Each row was made from one path, in order. Every step used is in the known rows, and no mark comes twice. Write each row's path.
In the rows, zero is written as 128.
Known rows:
D F H V G: [130 119 154  97 116  92 131 139  79 165 129 143 117 116 126  72 129 125
 188  93 127 125 134 103 134 113 141 118 171 143 108 128 135 110  17 110
 135 136 109 100 131 153  85 110 127 197 110 161  87 138 144 121 134 134]
K R H V: [131 106 148 161 124 124 135 142 106 144 115 134 117 120 106  59 112 116
 196 127 138  97 110 120 139  98 114 125 113 150 140 122 120  95 155 109
 130 137 167  80 119 115 111 125 129 202 131 161 143 133 120 144 160 131]
M R G: [117 137 129 145 122 150 109 111 161 138 129 131 129 120 138 117 129 126
 173  83 122 132 142 154 129 127 133 131 100 120 115 108 125  87 153 125
 116 153 114 109  83 126 114 122 114 106 141 103 126 130 128 126 148 108]
G J D F: [137 125 137 142 130  90 176 129 122 131 112 122 152 127 143  44 140 140
 100 165 125 139 124 103 124 133 154 132 154 135 128 123 165 106  92 119
 110 116 109 138 140 158 150 124 122 116 105 139 123 123 137 119 137 126]
G J D: [136 137 136 129 131 106 156 122 131 122 118 117 146 132 142  65 129 137
 115 165 132 127 119 108 129 127 144 131 145 142 129 120 158 110 160 108
 112 107 116 146 140 133 160 120 115 110 110 132 131 127 120 120 141 125]
G J D F Z: [132  60 146 152 126  87 166 129 120 133 109 120 146 125 143  45 136 143
 104 164 126 137 120 100 124 125 148 133 164 129 118 131 175 105 140 117
 117 119 109 118 137 151 136 125 104 117 105 133 130 139 136 112 130 131]
J D F H V G: [134 111 161  98 119  92 163 138  84 159 122 133 124 110 132  74 129 132
 180 123 133 123 124  90 131 111 148 122 182 149 111 119 154  95   4 105
 120 146 110 116 139 155  85 106 115 180 104 164  82 131 142 118 138 135]
K R H F Z: [129  35 125 181 119 174 134 138  79 138 118 124 112 120 119 115 114 145
 169 126 120  95 106 141 139 108 106 129 125 130 127 138 119  92 208 106
 131 162 158  76  98 109 129 131 105 218 133 147 154 160 113 139 168 125]
F H J D: [132  92 148  89 130 110 144 131 112 123 138 120 123 122 140 200 127 150
 145 142 132 109 113 105 147 128 141 138 141 151 112 115 149  96  90 112
 132 150 131 170 138 126 169 100 111 138 115 124  97 137 129 125 131 147]
Y F: [124 137 122 111 129 132 110 131 127 125 135 126  91 130 134 125 125 121
 145 127 140 129 122 122 139 128 127 127 100 113 125 127 123 116 129 122
 129 118 158 121 140 129 130 134 140 144 129 135 131 141 142 116 145 115]
J D: [132 115 131 127 131 127 163 122 133 118 119 115 133 126 134 132 128 129
 129 147 125 126 120 119 129 123 136 133 137 139 132 117 149 112 119 125
 118 134 127 154 140 129 133 120 117 103 117 130 124 123 127 123 134 128]
K R G J D: [130 114 137 145 124 121 167 118 145 129  97 115 147 123 145  43 125 140
 186 149 130 113  97 134 127 113 142 130 128 132 142 105 149  74 112 107
 107 128 102 134 100 130 154 125  93 122 124 150 122 128 118 133 162 112]
F H: [121  91 134 100 128 122 132 128 116 129 145 140 119 127 128 132 114 132
 140 127 129 115 121 133 149 125 132 128 132 130 114 133 124 122  88 121
 149 128 119 139 121 130 119 123 126 148 120 130  95 131 129 127 139 143]
V G J D F Z: [138  83 153 162 115 105 171 130  85 151 105 119 153 116 147  42 146 146
 133 132 125 139 123 108 111 118 144 122 183 140 105 107 176 105 102 102
  89 123  89 117 142 154 126 128  94 154  98 149 129 141 136 106 126 131]
K R G J: [122 118 132 141 121 135 141 125 142 139 104 130 143 131 138  43 126 139
 197 133 131 108 107 148 129 116 126 125 112 121 137 111 130  89 131  99
 123 115 120 114  92 125 147 126 111 143 129 146 128 133 119 134 161 113]
M R H: [128 108 130 186 125 146 125 117 119 138 131 133 130 120 121 120 125 119
 150 102 121 128 141 139 137 135 132 132 103 137 108 118 124 100 193 122
 123 145 147 110 118 116 132 126 136 150 130 108 140 130 121 128 140 129]
D F K R G J: [129  92 136 143 117 102 158 124 123 154 114 140 151 122 136  19 121 148
 191 130 128 120 108 142 147 124 129 124 129 116 156 124 156  73  34 104
 130 129 109 101  85 150 141 136 143 163 121 141 151 114 138 126 176 115]
V G J D F: [140 141 141 146 123  92 184 128  86 153 104 125 147 120 142  47 144 138
 142 137 123 141 125 110 110 129 151 123 175 138 117 103 170 100  68 107
  87 122 102 140 146 157 144 125 111 145 100 145 119 127 136 110 123 129]
V G J: [135 158 137 137 118 133 141 125  90 151 120 126 139 129 134  67 141 139
 160 108 132 130 135 124 115 123 137 118 157 139 114 101 141 121 136 103
 111 102  96 121 135 131 148 130 110 162 111 143 124 136 119 107 129 123]
R G J: [125 140 128 139 124 129 122 131 155 136 117 130 135 134 143  46 139 131
 184 119 139 120 130 132 125 116 139 123 119 134 126 108 136 117 120 103
 114 106  88 117 109 128 132 128 109 120 125 137 132 135 119 122 158 106]
D F Z: [127  70 141 154 124 111 137 134 120 136 120 130 135 121 125 101 135 137
 110 122 126 137 127 121 122 129 131 128 146 122 115 147 145 123 117 128
 127 140 118  95 121 150 106 139 124 135 119 130 130 141 146 128 119 132]
Y V G J D: [144 122 143 121 125 118 129 125  82 145 113 116 113 129 144  49 142 133
 192 139 126 129 115 101 125 122 146 117 143 148 117  88 159 105 160  91
  85 117 142 110 131 131 153 119 105 152 101 135 117 130 117 102 146 114]
H F K: [131 108 114 107 123 150 120 132 100 132 147 124 115 127 135 159 123 147
 146 121 126 119 134 123 164 129 118 133 145 122 146 142 134 108 124 115
 144 133 126 127 105 122 127 120 148 159 126 119 155 129 121 120 173 108]
H F: [129 132 109 122 127 160 113 134 107 129 130 117 112 130 136 153 131 133
 143 123 120 121 132 126 138 129 131 135 145 130 130 142 120 115 157 124
 127 142 134 125 113 126 133 118 120 144 130 123 133 144 119 122 154 110]
K R H: [130  89 134 176 124 137 160 131 100 137 116 126 125 119 110  98 114 130
 171 134 129 102 100 148 128 121 116 125 107 138 137 117 120 103 151 116
 129 144 172  93 112 117 142 138 133 202 130 146 144 130 123 138 147 134]
M R G J D F: [126 136 140 159 123 111 153 109 155 147 110 119 153 117 154  38 149 130
 154 120 114 143 138 124 127 134 162 138 130 124 111 113 162  63 123 110
 100 143  98 127 103 157 138 119 109  91 117 106 120 128 137 117 159 109]
J D F Z: [132  64 146 152 128  98 166 129 127 127 112 122 138 120 138 107 135 143
 107 152 121 136 116 113 122 121 137 132 155 130 118 126 165 109 103 129
 116 150 114 115 128 151 110 131 106 120 115 137 132 136 144 122 117 141]

Which path is each row?
[138 102 135 135 124  86 170 119 144 143 119 130 151 125 151  34 140 149
 168 142 130 130 125 110 147 127 146 132 139 130 149 109 183  88  17 105
 111 122  82 132 113 148 133 124 131 122 105 133 154 115 139 110 172 105]  R G J D F K
[146 122 141 142 119  93 186 121  77 156 122 131 156 119 141  58 143 154
 149 140 124 137 125 103 136 128 146 122 181 142 135  99 188  93  42 106
 101 121  95 134 137 152 142 120 134 164  95 148 144 114 136 103 143 122]  V G J D F K
[137  83 142 133 123  87 198 113  95 137 115 121 157 120 132  42 116 158
 115 173 121 130 102 115 151 135 138 134 154 122 158 131 175  67  68 111
 133 125 138 119 118 150 163 123 141 156 110 143 138 109 140 123 158 141]  G J D F K R
[120  96 144  94 128 101 139 137  98 141 138 129 120 123 134 172 125 140
 130 127 131 120 125 115 142 135 149 131 145 138 114 140 138 107  42 118
 143 148 130 123 131 151 155 109 136 168 119 109  95 140 149 127 124 156]  D F H J
[136 120 137 134 130  98 172 124 125 131 112 121 138 120 133 106 136 128
 114 154 114 140 120 111 120 138 145 134 143 136 132 128 155 107  62 133
 111 147 128 144 139 152 125 127 128 119 117 134 124 121 144 128 127 125]  J D F
[129 120 136 151 122  96 180 123 135 144  91 117 153 120 147  16 133 140
 178 155 124 123  98 131 122 123 147 130 131 125 141 106 159  68  62 106
 108 137 119 111  96 151 146 129 104 133 116 144 123 125 134 131 156 116]  K R G J D F
[127  90 115 167 124 169 143 137  81 139 122 126 108 121 114 122 112 139
 192 131 120  98 109 144 141 120 115 129 125 132 140 134 113  90 187 107
 131 151 179 100 100 113 150 125 123 208 132 138 148 150 114 141 170 124]  K R H F
[134  66 144 161 120 107 161 134  75 153 129 132 138 116 116 141 112 154
 171 131 134 104 108 128 149 137 126 129 127 135 154 122 150  78  60 109
 141 167 176 103 118 133 173 125 151 230 123 132 170 124 142 137 146 140]  D F K R H J
[133 136 149 182 115 138 109 127  90 164 129 137 114 108 119  86 134 118
 201  71 129 121 150 113 125 107 133 120 131 159 108  92 126  88 179 105
 116 147 130  82 123 117  98 114 120 201 127 140 133 134 121 122 147 118]  M R H V G
[134 100 149 116 120  92 186 128  74 154 121 128 146 117 141  50 131 146
 161 135 125 131 119 113 131 125 157 123 180 146 105 107 168 102  32 101
 113 118  97 139 138 155 135 117 112 168  93 153  81 131 134 104 132 142]  V G J D F H
[125  94 142 120 127  90 170 130 141 141 117 132 136 125 154  36 135 143
 195 147 131 123 116 112 139 116 159 130 141 132 115 117 163  92  31  99
 119 126  82 145 109 157 129 124 110 127 101 136  91 134 136 118 162 124]  R G J D F H
[135  65 134 164 121 122 164 122  94 136 131 142 134 117 111 101 106 145
 174 127 128 102 102 149 161 124 104 125 115 133 154 116 137  91 116 115
 142 141 165 113 111 112 135 135 155 216 124 151 164 115 125 134 160 137]  F K R H
[138  88 148 169 127 103 184 137  89 141 107 121 135 115 121 139 119 146
 156 151 131 106  97 119 121 131 141 134 126 145 138 116 149  70  85 109
 107 172 173 113 130 139 184 114 121 194 123 139 143 138 144 141 138 145]  K R H J D F
[125 143 150  83 120 122 100 138  83 161 140 129  88 125 138  22 128 125
 223 110 158 110 129  92 153 103 141 118 146 139 100 108 132  99  97  78
 133  80 119 111 151 133 111 107 132 203 105 177  84 153 134  96 173 119]  Y F H V G J
[138 124 142 120 129  98 153 132 116 132 118 113 138 124 143 179 140 142
 119 146 124 129 123 102 118 138 155 137 152 144 126 127 161 100  72 122
 114 156 143 142 147 150 162 108 113 129 121 115 129 134 148 128 118 135]  H J D F
[127 117 139 172 126 149 117 123 106 145 137 127 127 123 125 185 136 131
 155  93 129 118 145 129 131 140 138 134 107 150 109 118 128  86 207 110
 117 159 160 113 124 114 169 115 130 171 139  96 145 140 125 131 132 128]  M R H J
[129 102 155 102 130  68 149 137 112 142 124 129 133 126 141   6 131 125
 143 169 137 124 126  79 146 116 158 130 167 147 113 145 161  90  69 107
 137 108 117 120 143 161 114  99 125 139 102 144  90 135 136 119 154 135]  G J D F H V
[134  80 138 133 120 107 184 118 138 140 111 121 152 110 136  92 122 154
 196 141 120 119  98 138 142 129 126 130 119 122 164 108 165  65   4 111
 125 168 124 117  87 151 124 131 130 153 124 149 146 110 144 131 172 114]  J D F K R G
[140 101 139 127 127  88 182 121 115 135 126 125 155 128 141  48 131 148
 108 162 132 141 124  99 153 132 147 134 163 131 147 131 182  92  71 106
 117 118 108 139 131 154 146 125 145 130 103 130 145 111 138 113 153 129]  G J D F K
[142  51 138 173 123  99 205 121  89 140 120 130 148 111 114  83 113 150
 151 166 120 114  94 126 151 131 122 132 135 136 159 116 165  74  45 115
 119 161 161 113 118 139 140 134 149 200 117 150 161 110 143 130 160 139]  J D F K R H
[135 126 160  98 121 103 147 133  92 148 123 137 127 119 142  34 132 131
 196 132 139 115 127  85 142  98 149 121 177 168 107  97 157  94 101  85
 123 104  98 148 147 133 115 102 103 166  98 166  82 135 118 112 155 133]  F H V G J D
[134  62 137 168 120 109 174 126  84 149 126 147 144 114 104  83 108 146
 166 134 123 113 102 138 151 135 118 126 119 128 155 126 145  87  57 116
 142 152 165  86 108 140 129 142 163 224 125 143 159 116 142 133 156 131]  D F K R H
[128 127 158 107 115  88 128 142  73 167 128 147 122 118 130   6 134 124
 178 109 138 127 136  92 134 114 155 116 182 151 107 119 146 105  43  98
 133 109  94  96 145 158 111 110 122 198 103 163  84 136 140 111 144 138]  D F H V G J
[129  87 116 118 120 164 138 124  84 135 136 123 124 120 124 145 108 154
 160 126 121 110 109 141 159 130 111 132 139 120 162 146 129  78 124 118
 146 150 161 111  88 122 139 121 141 183 130 138 151 127 121 134 176 119]  H F K R
[135  73 148 114 124  98 180 121  92 138 121 116 144 115 133 169 120 162
 126 161 121 117 102 117 146 140 135 137 144 129 156 127 170  59  40 120
 132 167 168 134 117 147 173 110 142 173 125 129 150 117 151 134 138 143]  H J D F K R
[121 113 149  90 129 108 109 138 122 137 139 142 111 124 120  91 123 117
 165 126 137 113 129 100 156 106 134 126 140 140 113 135 124 114 104 114
 150 124 113 108 122 131  93 104 131 152 120 141  91 134 128 131 152 133]  F H V
[141  54 145 153 125 123 181 125  90 131 132 123 142 117 124 183 112 157
 173 150 138  94  96 121 155 124 121 135 120 151 158 105 161  65 108 104
 133 156 176 130 119 106 179 115 137 205 126 140 167 122 128 133 160 149]  F K R H J D
[137  91 111 151 123 153 124 130  87 138 147 135 113 123 121 142 121 146
 178 123 128 106 131 120 169 123 118 132 130 139 144 134 138 107 136 107
 139 145 139 114 110 111 132 129 149 201 119 133 173 133 117 121 177 114]  R H F K
